What can hang from each mark
k237: k613
k46: k964
k369: k613 k964
k580: k369
k964: k46 k369 k627 k952
k952: k613
k627: k525 k613 k964
k613: k79

Known rows, with every way that one mark hangs from another
k952[k613[k79]]: [  2  -4   7  -9   5  -6  13   5  18  -4 -11 -17   0 -16   4 -16 -10   7
   1  -8  18   1  20]
k369[k613[k79] k964]: [  8  12 -12 -14  -1 -14  31  -1  12  -9   6 -14 -11   1  -6  -6 -16   2
  13  11   1  -5   3]
k580[k369[k964[k46 k952]]]: [-12  -6  20  13  -2  -6   1   1   8   9   3  17   6  10 -14  -6  -2 -13
   3 -20  18  20 -21]
k952[k613]: [  7  -8  13 -22   6  -5  10  10  17  -3  -9 -10  -6  -4   3 -14  -1   1
  -6  -7  19  -5  21]
k580[k369[k613[k79] k964[k627]]]: [  2  13 -17   5   7  -7  39  -4  -1 -10   1  -3   3  -2  -5  -7  -7 -12
  19  15   7  14  -8]
k46[k964[k952]]: [  2  -5  19   0  -9  -7  -9   5   3   0   2  -3  -4   8  -2   2   3   9
  -9 -22   3 -10  -4]
k580[k369[k964[k46 k627[k525]]]]: [-15   3 -15  19   8   6  13 -12  -6  13   0  14  12 -11   5   5   0 -22
  14  17  -9  22 -15]
k46[k964[k627 k952]]: [ -2   2  15  15  -6  -2 -13   0 -10  -6  -5  -1   0   3   0   5  12   8
  -6 -14  -6  -1 -10]
k964[k46 k952[k613[k79]]]: [-12  -5  18  22   3  -7 -12   0  12  -3  -7  -2   7  -5  -3  -6  -1  11
  -7 -30   9  18   0]
k46[k964[k369 k627 k952]]: [  1  -2   8  21  -4  14 -18  -3  -2  -1   5   3   2  11  -8   6   5  15
 -16 -16  -6   7  -4]
k580[k369[k964]]: [  1  -4  10 -18   0  -6  26   7  12   7   0   2  -2   1  -6 -16 -11 -16
  10   2  28   3   0]
k46[k964[k369[k613] k627 k952]]: [ 12   4  -7  17  -2   9  -8  -3  -3 -11  16   2  -3  24 -11  14   9  15
 -19 -10 -18   2  -5]
k46[k964[k369[k613] k627[k525]]]: [ 13   7 -38   8   4  17   7 -12  -4   2  20  -3   0   7   6  20   1   8
 -11  20 -36  -5   4]
k237[k613]: [ 10   6   5 -25  -6 -13  11   7  14  -2  -5 -21   2 -10   3  -9  -3   8
  -2   3  14 -11   8]
k964[k46]: [  6  -2   5 -13  -2  -7  -5   3  13   1   1   0  -2   5   1  -2   3   7
  -3   1  -1  -3  -5]
k580[k369[k964[k46 k627]]]: [-10   2   5  16   5   2  11  -3   1   4  -2  12   8  -3  -4  -6   3 -12
  15   5   3  26 -21]
k627[k525 k613[k79]]: [  4  -3  -3 -11   1   0  -1   2 -11   1 -12  -9   1 -22  14  -4 -12   0
   8  14  10 -17  19]
k369[k613]: [ 23   4 -10 -37   0 -15  18   8  11 -12   7  -8 -13  17  -2  -1   2   1
  -7  12   1 -20   7]
k627[k525 k964]: [ -5  -5 -30 -36  -7  -2   1   1   9  18  10  -3  -4  -1  12  11  -2 -12
  -6   8 -13 -30  15]
k580[k369[k613 k964[k46 k952]]]: [ -1   1   6   7   1 -11  13   1   6  -1  15  17   1  24 -17   2   2 -12
   1 -13   6  16 -23]
k964[k627[k613]]: [ 12  -1  19 -12   4   0  -9  10 -19 -12 -19  -1  -4  -7   6 -10  10   0
   4  11  13  -9   7]
k580[k369]: [ 10 -10   4 -29   1  -7  16  12  12   2  -2   1   3   6   0 -12  -1 -10
  -2   1  27  -7   3]
k613[k79]: [  6   0  -1 -19  -3 -11  11   4  13  -4  -6 -14  -2  -7   4 -10 -10   7
   4   4  13 -10   9]
k627[k525 k613 k964[k369]]: [  3 -13 -21 -25  -3  22 -16   5  -1  19  13   5  -1   4   8   7  -8  -3
 -12   5  -3 -25  25]
k964[k46 k369 k952]: [  1  -9  10   4  -3   6 -24  -1  16   3  10  10   2  23 -13   3   2  12
 -21 -18   5   9  -5]
k627[k964]: [  2  -6 -10 -40 -10  -6   1  10  15   9   7  -4  -7   9   3   1   1  -2
  -5  -3   0 -25   9]

Rows
[  7   2  12   1   3   1  -5   6 -18 -14 -22  -8   2 -18   7 -12   2   7
  12  11  13  -3   7] | k964[k627[k613[k79]]]
[  0  -9 -13 -31  -6   5 -11   8 -10  14   1   2  -3  -5  14   6  -1 -10
  -2   6  -3 -32  19] | k627[k525 k613 k964]
[  5   6   7 -14  -3 -18  14   2   5  -9   6  -1 -16  19 -15   0  -3  -8
  -2  -4   7  -6  -2] | k369[k613 k964[k952]]
[  7   6 -13 -10   1 -11  42   2  12  -4   9  -6  -1   2  -8 -10 -16  -9
  16   8  16   6  -2] | k580[k369[k613[k79] k964]]
[ -2   2  25  34  -5   3 -21   3 -27 -11 -15  -4   6 -13   4  -3   4  16
   8 -17   2   4  -7] | k46[k964[k627[k613[k79]] k952]]
[ -6   4  -7  24   7   8 -17  -8 -23  -2 -14   1  11 -25  16   5   2   4
  13  18 -14   7  -2] | k964[k46 k627[k525 k613[k79]]]
[  6   2 -13  13   0   2  -9  -5  15  -7  19   4   2  24 -14   9  -4  19
 -17 -12  -8  10  -7] | k964[k46 k369[k613[k79]] k952]
[ -1 -10 -18 -15  -8  14 -17   2  25  17  23   7   2  20  -3   8  -1  11
 -17  -9 -16  -4   1] | k627[k964[k46 k369]]
[-10   7  -2  15   4   7   6  -9 -24  -1 -16  -7   1 -33  10  -5 -12 -10
  25  23   1   2  10] | k369[k964[k627[k525 k613[k79]]]]
[ -6  13   2  21   2 -10   0  -8  -7 -11   5  10  -6  17 -14   9  11  -4
   2  -1 -17  16 -22] | k369[k613 k964[k46 k627 k952]]
[-23   7  -3  28   2  -1 -10 -17 -12   7  -4  10   2  -6  -1  12   4 -14
   4   4 -17  15 -15] | k369[k964[k46 k627[k525] k952]]
[ -2   6  -5  26   1  12  -7  -5 -26   1 -11 -10   8 -30  20   4  -4   9
  14  13 -15  -4   5] | k46[k964[k627[k525 k613[k79]]]]
[  8   0  -4   9  -1  17  -6  -2   5   1   7  -5   1   5   0   3   1  16
  -9   1 -13   3   2] | k46[k964[k369 k627]]
[  0   4  -8   4   6   4  -3  -4 -24  -6 -19  -8   5 -27  16  -2  -2  -2
  12  22   2  -8  14] | k964[k627[k525 k613[k79]]]
[-10   5  17   6  -1 -10   0  -3  -7  -7 -12   1  -8   0 -10  -5   3 -10
   4  -4  10   6  -5] | k369[k964[k627 k952]]
[ -3   4  23  18   3   5 -10   0 -18  -5 -12   7  -1 -10  -1  -8   5   0
  17   7  -2  15 -11] | k369[k964[k46 k627[k613]]]
[  9  -2 -34 -19  -5  11  -4   1  23   9  34   8  -3  33  -7  16   2  11
 -20  -3 -27  -8  -3] | k627[k964[k46 k369[k613]]]
[-16  -5  30  19   3  -4  -5  -2  12   2  -3   6  -2   1 -11  -8  -1  -2
  -2 -28   9  22  -4] | k369[k964[k46 k952[k613]]]
[-12  -6   1  -8 -12  -7 -24   5   9  11  11  10   0  18  -4  11  10   1
 -14 -26 -11  -8 -11] | k627[k964[k46 k952]]
[ -1   1   0  11   7   9 -19  -4 -25   0 -11   8   5 -15  14   7  11  -4
   5  19 -14   0  -3] | k964[k46 k627[k525 k613]]
[ -9   3  -4  19  -3   2 -13  -9 -17   3  -2   1   3  -7   7  15   9  -1
  -5  -3 -20  -5  -4] | k46[k964[k627[k525] k952]]
[ -4   1   5  -3   5  -3  24   3   0   0  -7   5   2  -4  -4 -13  -1 -18
  14  10  19  13  -6] | k580[k369[k964[k627]]]
[  3  -1 -25  -8   6  14  -1 -10   2   4   2  -1   1  -2   5   7  -1  -4
 -12  23  -7  -4  16] | k964[k369 k627[k525]]
[ -6  -3  24  26   3   1 -10   1  -5  -6 -10  -2   2  -5   1  -2  12   8
  -9 -26  -1  11   2] | k46[k964[k627 k952[k613]]]
